(in the rows, 128 means zero)
Known rows, with every way that one mark hangs from another:
(R (Q H) (U A) (Z X)): [ 91  45 110 122 117  58 109 153 106 132 168 156 124 130 143 190 198 116
 128 166 126 117 202 128]
(Z Q (R (U (A H))) X): [111  47 160 125  89  65 107 134 178 162 169 164 186 135  93 138 179 100
 145 124 131 102 215 145]
(R (Q (H A E)) (Z X)): [112  89 116  99 154  91 132  77 146 103 118 158 135 108 153 154 180 157
 121 152 150 191 230 152]
(E (Q (H A) (R U Z))): [135  91 131 124 174 107 125 106 137 143 109  97 112 105 118 121 157  91
 158 150 134 129 178 143]
(Q H (R U Z)): [121  88  96 126 170  86 136 151 122 138 148 111  80 127 132 137 148 102
 152 141 123  83 149 160]
(X (Q H (R (U A) Z))): [114  50  96 109 161  49 144 147 112 155 194 114  86 153 141 169 161 134
 159 161 125 104 172 126]
(U A (R (Q H))): [139  53  94 101 143  84 129 131 123 148 205 119  99 160 149 171 154 105
 147 138 127 100 160 129]
(X Q): [135 121 123 128 122 107 135 129 127 142 135 132 123 140 132 155 138 146
 156 148 128 153 138 116]
(H (Q R)): [149 114 127 124 168 115 128 122 119 140 162  99 114 134 124 147 141 111
 140 120 130 102 127 167]
(Z Q R): [140 115 151 125 151 116 125 123 171 143 143 137 147 130  97 122 143 107
 132 120 129 117 141 155]
(E (Q R)): [163 140 150 135 162 121 112 110 149 147 130  85 118 131 107 125 146 103
 154 132 130 135 121 145]
(Q (H A E) (R U (Z X))): [ 98  80  97 107 168  68 144  90 160 124 140 136 133 117 133 129 155 154
 125 132 151 128 229 188]
(Q (H A)): [133 102 128 109 144 137 128 101 134 128 135 122 135 119 131 124 125 127
 136 128 134 144 148 133]
(H A): [119 124 132 113 132 137 140  96 132 129 113 123 150 113 129 113 121 144
 116 126 141 146 162 122]
(R (Q (H E)) U (Z X)): [107  68  93 127 130  72 130 135 133 120 125 179 133 122 154 175 189 120
 136 160 133 140 221 167]
(H A (Q R)): [139 109 132 109 172 123 141  89 122 141 147  95 135 118 124 131 133 127
 127 118 143 119 161 163]
(R Q Z): [120 121 117 122 144 112 136 133 106 116 105 133  99 112 149 149 166 121
 127 160 130 152 164 112]
(U (Q (H E) (R (Z X)))): [114 104 129 107 185  49 106  92 157 100 174 144 111 144 104 119 159 152
 138 118 148 137 180 165]
(H (A (Q R)) E): [159 119 109  96 165 128 178  51 178 146 118  92 150 128 140 116 136 148
 137 134 159 160 195 165]
(H A E (Q (R U Z))): [105  80  97 106 177 103 175  88 120 126 115 131 142 108 148 123 142 135
 108 129 151 116 234 172]
(Z R (X (Q (H A E)))): [120  95 110 101 162  77 135  79 186 131 155 133 181 144 120 143 147 185
 146 135 148 191 206 166]
(U (Q R)): [131 125 135 122 163  90 121 115 131 138 165 111 128 146  96 104 126 120
 140 111 138 101 133 139]
(X (Q (H A E) (R U)) Z): [135  57 104  98 171  56 182  91 170 155 133 117 111 139 147 155 139 133
 140 150 162 117 225 177]

Rows:
[127  75  79  85 175  96 165  80 144 114 128 136  98 122 165 134 150 134
 135 142 150 153 227 145] | (U (R (Q (H A E)) Z))
[ 99  45 171 124  75  61 105 128 148 137 141 188 133 114 113 149 195 107
 141 142 133 117 227 116] | (R (U (A H)) (Z Q X))
[149  91  96 115 136  97 176 104 165 144  91 118 114 119 149 120 167 101
 176 151 143 137 223 147] | (A (H E) (Q (R U Z)))
[168  72 103  91 171 103 154  86 166 147 194  96 125 164 147 149 152 130
 148 139 141 134 161 157] | (U (A (Q (H E) R)))
[ 85  46 124 114 134  71 112 145  93 120 173 158 129 142 117 128 148 106
 125 135 127  94 176  90] | (R (U A (Q H)) Z)
[153 126 140 109 173 128 147  54 171 138 110 100 159 120 124  99 133 137
 127 125 153 169 188 157] | (H A (E (Q R)))
[106  68  90 114 143  69 145 102 178 150 148 150 201 141 123 149 149 164
 150 139 144 159 231 177] | (Z (R U) (X (Q (H A E))))
[156 109 160 122 145 148 104  89 144 132 111 111 143 112 117 125 143 101
 154 140 132 170 144 120] | (E (Q (H A)))
[136  54 134 116 144  77 135  80 194 159 165 168 164 126 115 144 164 121
 140 119 151 102 226 224] | (Z (Q (H A E) (R U)) X)
[133  94 114  98 152 136 150  77 150 117 130 142 153 125 147 116 121 146
 121 122 144 161 181 151] | (Q (H A E))
[129  57  86 112 132 121 167 105 132 146 116 164 176 121 166 149 151 108
 130 147 141 136 228 164] | (R (Q (H A E)) U)
[131  82 147 119 141  60  89 117 173 123 170 160  62 128 102 159 173 112
 163 127 133 106 163 160] | (U (R (Z (Q H) X)))
[170 109 124 113 106 137 155  86 172 133  92 134 145 126 147 124 153 111
 174 141 141 178 188 126] | (A (H E) Q)
[149 113 131 149 142 111 122 133 142 166 122 103 138 128 110 130 149  83
 157 138 126  99 145 156] | (E (Q (R U)))
[128 129 113 116 171  76 146 123 128 135 141 100  72 134 130 144 150 155
 157 153 134 147 148 127] | (X (Q (R Z)))
[103  67 153 123  92  76 110 102 153 119 109 165 163 118 129 130 188 123
 136 148 139 172 247 104] | (R (U (A (H (E Q)))) (Z X))
[121  63  73 107 163 112 172 111 151 149 124 140 197 128 150 133 147 112
 128 140 140 135 229 176] | (Z (R (Q (H A E)) U))
[ 93  54  96 105 160  45 132 118 146 127 195 141 122 147 139 150 167 155
 116 134 140 105 208 171] | (Q (H E) (R (U A) (Z X)))
[177 119 147 131 175 119 100 115 151 146 152  85 103 136 111 136 151  88
 176 135 122 133 107 155] | (E (Q H R))
[129  54 140 121 129  82 139 131 144 175 192 143 136 145 115 146 154 100
 125 126 132  57 173 162] | (Z (Q (R (U A))))
[122  70  87 118 155 113 149 135 133 160 129 120 178 122 134 143 151  93
 142 146 130 119 197 159] | (Z (R (Q (H A)) U))
[130  79 102 117 158 108 147 118 137 161 152 106 136 126 129 127 130 109
 147 127 134  88 168 175] | (Q (H A) (R U))
[133  81  94 127 158 105 162 121 127 148 149 137 153 136 142 145 138 109
 128 119 136  85 186 195] | (H E (Q (R U)))
[154  86 133 130 158 118 123 106 147 165 128  95 145 119 114 126 147  83
 165 137 132 116 166 162] | (E (Q (H A) (R U)))
